Each row was made from one walk, in order. Every step used is in the known rows, and no mark comes twice. Write each row's walk.
Known rows:
mobava > zanin > tufos > nebud > foguz: -15, -35, 1, -6, 14, 4, -25, 2, 20, -18, -23, -12, 10, 32, -14, -29, 15, -26, 3, 12, -12, 11, 12, 32
nebud > foguz > zopi > mobava: -25, 60, -3, 11, 13, -30, -41, 3, -24, -28, -23, -7, 6, 13, 14, 0, -24, -2, -20, -30, -29, 2, 5, 51
nebud > foguz > zopi: -18, 11, -8, 13, 17, -14, -30, 21, -11, -31, -2, -14, 13, 13, 21, 0, 1, -7, 4, -6, 1, 12, 9, 34
nebud > tufos: 17, -1, -6, -24, -12, -27, 11, 31, -7, 26, -3, 29, -3, 0, -24, 24, -7, -2, -18, 16, 21, -4, 20, -2
zopi > foguz: 17, 22, -2, 11, -19, -2, -24, 1, 15, -6, -13, -20, 16, -9, 18, 16, 14, -28, 10, -19, 0, -6, -1, 35
nebud > tufos > kurif > vekabaz > mobava > zopi: -38, 14, -7, -51, -10, 40, -6, 28, 20, 43, 61, 4, 9, -23, -29, 26, -27, 13, -21, 8, -12, 29, 9, -23
nebud > tufos > kurif > vekabaz > bebar: 9, -26, 18, 0, -26, 3, 3, 21, -32, 14, 31, -1, 12, -10, -28, -4, 0, 21, -8, -1, 16, 18, -6, -11
zanin > tufos > kurif > vekabaz > mobava: -33, 4, 1, -16, 9, 14, 7, -16, -9, 45, 34, -4, 12, -16, -31, -14, 7, 4, -23, 4, -17, 54, -16, -28
tufos > kurif > vekabaz > mobava > zopi: -42, 15, -5, -42, -5, 49, -9, 19, 22, 34, 63, -5, 9, -23, -20, 18, -25, 14, -15, 2, -19, 31, 3, -22
vekabaz > kurif > tufos > nebud > foguz > zopi > mobava > zanin: -74, 32, -5, -34, 24, -9, -58, -15, 33, -14, -10, -9, 5, 25, 3, -3, 13, -1, -12, 0, -39, -4, -4, 49
zanin > tufos: 2, -5, 18, -15, 16, -2, -7, 21, 2, 16, -1, -11, 6, 26, -36, -9, -8, -10, -7, 3, -31, -1, -36, -6
mobava > vekabaz > kurif > tufos: -49, -2, -4, -17, 15, 0, 5, 20, -10, 10, -25, 20, -3, -19, -21, -23, 46, 4, -3, 2, -11, 6, -30, -8
tufos > nebud > foguz > zopi > mobava > vekabaz: -61, 14, -4, 20, 10, 1, -21, -29, -19, -3, -12, 11, -13, 9, 11, 10, 3, -14, -8, -22, -40, 63, -16, 37
foguz > zopi > tufos > nebud: -72, -26, 28, -29, 14, -23, -14, 17, 9, -10, 9, 17, -29, 57, 18, -3, 20, 1, 2, 25, -21, 13, 6, 38
mobava > zopi > tufos > kurif > vekabaz > bebar: -13, -27, 27, -13, -20, 20, -5, 31, -20, 6, 37, -7, 8, -5, -24, -5, -14, 25, -7, 0, 6, 18, -11, -10
foguz > zopi > mobava: -34, 65, 3, 0, 10, -31, -37, -1, -21, -14, -6, -3, -2, 17, 15, 11, -23, 8, -21, -27, -38, 0, -6, 44
vekabaz > mobava: -30, 19, -5, -9, 9, 7, 6, -10, -28, 26, 25, 8, 7, -24, -15, 6, -6, 2, -9, 5, 11, 39, -8, -11
foguz > zopi > mobava > vekabaz > bebar: -31, 7, 18, 22, -9, 6, -16, 6, -62, -2, 19, 3, 1, -10, -10, 20, -18, 12, 3, -22, -2, 45, -35, 20
zanin > tufos > nebud > foguz > zopi > mobava > vekabaz > kurif: -52, -5, 5, 8, 37, -8, -24, -5, 4, -13, -32, 19, -24, -7, -12, 8, 3, -41, -20, -4, -54, 48, -24, 19
kurif > tufos > nebud: -54, -17, 10, -28, -3, -7, -3, 14, -1, 7, 5, 13, -6, 36, 1, -30, 55, 14, 12, 12, -13, -8, -2, 25
kurif > vekabaz > mobava > zanin > tufos: -33, -1, 13, -41, 28, 14, -24, -5, 31, 44, 27, -20, 19, 18, -42, -10, -1, -8, -12, 12, -38, 27, -49, -10
kurif > vekabaz > mobava: -25, 10, 1, -13, 13, 8, 3, -18, -10, 45, 37, 4, 17, -34, -9, -15, 5, 2, -13, 0, 1, 58, -24, -19
mobava > zanin > tufos > nebud: -49, -31, 21, -36, 14, 3, -24, -5, 36, 15, 19, -5, -9, 58, -16, -7, 24, -10, 4, 22, -44, 8, -17, 24
nebud > foguz > zopi > tufos > kurif > vekabaz: -25, -21, 6, -9, 3, 0, -4, -2, 22, 1, 0, -9, 0, 12, -2, -29, 17, 4, -23, 5, -20, 27, 11, -6
zanin > tufos > nebud > foguz > zopi > mobava > vekabaz: -61, 13, 2, 15, 15, 0, -23, -22, -17, 3, -12, 7, -12, 18, -1, 8, -1, -17, -10, -20, -51, 63, -29, 34

Write each row's walk:
-48, -9, 0, -9, -3, -4, 1, 13, -6, -34, -22, -5, -22, 40, -14, 4, 1, 7, -24, 18, -9, -3, 43, 5 : nebud > foguz > zopi > tufos > kurif
-68, -1, -2, -45, 16, 22, -19, -35, 41, 32, 30, -10, 6, 2, -18, -1, 8, 7, -17, 22, -12, 37, -7, -9 : zopi > tufos > kurif > vekabaz > mobava > zanin
2, 30, -3, -14, -25, 25, -35, 26, 35, -2, 14, -23, 18, -13, 13, 34, -7, -22, 10, -19, -11, -10, 4, 31 : mobava > zopi > foguz
-6, -18, -1, -3, -9, 12, 5, -20, 26, 19, 15, -11, 2, -1, -7, -24, 22, 8, -18, -2, -25, 22, 4, -20 : tufos > kurif > vekabaz
-56, -22, 12, -30, 9, -11, -5, 17, 6, 1, -5, 20, -14, 24, -2, -28, 55, 3, 5, 16, -21, -8, -4, 21 : vekabaz > kurif > tufos > nebud
-74, -28, 27, -51, 9, 7, -9, 19, 26, 17, 32, 20, -21, 32, 1, -7, 7, 3, -5, 27, -23, 29, 2, 16 : kurif > vekabaz > mobava > zopi > tufos > nebud
-32, 7, -1, -26, 14, -12, 0, 34, -8, 1, -25, 14, 4, -14, -20, -30, 40, 9, -4, 4, -4, -23, -18, -4 : vekabaz > kurif > tufos
-63, 29, -5, -26, 17, -4, -58, -27, 35, -12, 1, -16, 5, 33, 11, 8, -1, -1, -10, -3, -35, 3, 3, 51 : tufos > nebud > foguz > zopi > mobava > zanin
-21, -3, 6, -19, 2, 9, -15, -22, 38, 27, 11, -20, 7, 17, -25, -24, 12, 4, -28, -4, -53, 18, -15, -11 : zopi > mobava > zanin > tufos > kurif > vekabaz
-37, 50, 1, 7, 12, -31, -42, 0, -20, -29, -20, -3, 1, 24, 18, -2, -14, -2, -17, -25, -34, 5, 9, 59 : tufos > nebud > foguz > zopi > mobava
-45, 1, -1, -1, 23, -20, -33, 30, -7, -32, -7, -2, 5, 22, 19, -12, 29, -8, 5, 2, -11, 9, 7, 43 : vekabaz > kurif > tufos > nebud > foguz > zopi
-27, 6, -7, -19, 0, 6, 13, -14, -11, 48, 35, 9, 9, -25, -27, -3, 7, 6, -27, 8, 2, 53, 2, -26 : nebud > tufos > kurif > vekabaz > mobava
-64, -7, 23, -36, 19, -9, -39, -2, 29, 10, 18, -6, -10, 65, -8, -2, 17, -7, -2, 12, -59, 8, -20, 41 : foguz > zopi > mobava > zanin > tufos > nebud
-53, -3, 3, -13, 29, -7, -44, 8, 10, -4, 24, -17, 16, 30, 11, -11, 17, -11, 1, 5, -23, 38, -10, 39 : kurif > vekabaz > mobava > zanin > tufos > nebud > foguz > zopi
-46, -5, 3, -8, 24, -11, -45, 16, 12, -23, 8, -18, 9, 43, 14, -3, 14, -11, 6, 6, -22, 15, 1, 46 : mobava > zanin > tufos > nebud > foguz > zopi
-16, -23, 28, -1, -13, 2, -8, 25, -32, -1, 32, -8, 6, 3, -15, -8, -1, 25, -5, 0, 7, 22, -16, -1 : foguz > zopi > tufos > kurif > vekabaz > bebar
-49, 10, 0, 10, 30, -7, -18, -11, 1, -9, -24, 21, -27, -25, -2, 22, -4, -30, -21, -8, -44, 43, -24, 8 : foguz > zopi > mobava > vekabaz > kurif
-84, -4, 11, -24, 14, -16, -18, 9, -3, 1, -5, 22, -19, 27, 4, -17, 51, 2, 0, 5, -40, 14, -15, 36 : foguz > zopi > mobava > vekabaz > kurif > tufos > nebud
3, -19, -3, -14, -15, -1, 10, -6, 23, 30, 13, 3, 2, -1, -18, -12, 18, 7, -26, 6, -14, 20, 14, -21 : nebud > tufos > kurif > vekabaz
-12, 40, -5, -17, -20, 29, -33, 21, 21, 11, 26, -21, 22, -25, 6, 36, -11, -21, 6, -17, -5, 9, 0, 26 : vekabaz > mobava > zopi > foguz
-57, 18, -7, -10, 21, -12, -13, 23, -20, -7, -36, 16, 4, -15, -15, -26, 38, 0, -9, -10, -18, 8, -24, 15 : nebud > foguz > zopi > mobava > vekabaz > kurif > tufos
-63, 24, -2, -17, 20, -13, -11, 22, -19, 4, -25, 18, -3, -12, -14, -18, 38, 6, -8, -9, -25, 5, -33, 9 : foguz > zopi > mobava > vekabaz > kurif > tufos
-13, -27, 17, 22, -14, 21, 2, 5, -52, 5, 22, 5, 2, -18, -17, 14, -8, 8, 12, -9, 17, 45, -33, -1 : mobava > vekabaz > bebar
-72, 1, -6, -39, 21, 18, -31, -28, 38, 18, 26, -16, 13, 6, -11, -3, 8, 2, -16, 19, -9, 41, -2, 4 : nebud > foguz > zopi > tufos > kurif > vekabaz > mobava > zanin
-49, 6, -1, -13, 13, 5, 0, -10, -14, 23, 24, -1, 10, -14, -14, -16, 6, 4, -24, 7, -2, 58, 1, -11 : nebud > foguz > zopi > tufos > kurif > vekabaz > mobava
-43, -3, 18, -17, 24, -27, -17, 36, -7, -28, -22, 6, -9, 30, 9, -7, -12, -3, -10, 15, 6, 9, 7, 27 : nebud > foguz > zopi > tufos
-48, 51, 1, -3, 19, -36, -42, 13, -21, -29, -30, 3, 0, 17, 11, -12, 0, -2, -21, -22, -38, -3, 1, 56 : vekabaz > kurif > tufos > nebud > foguz > zopi > mobava
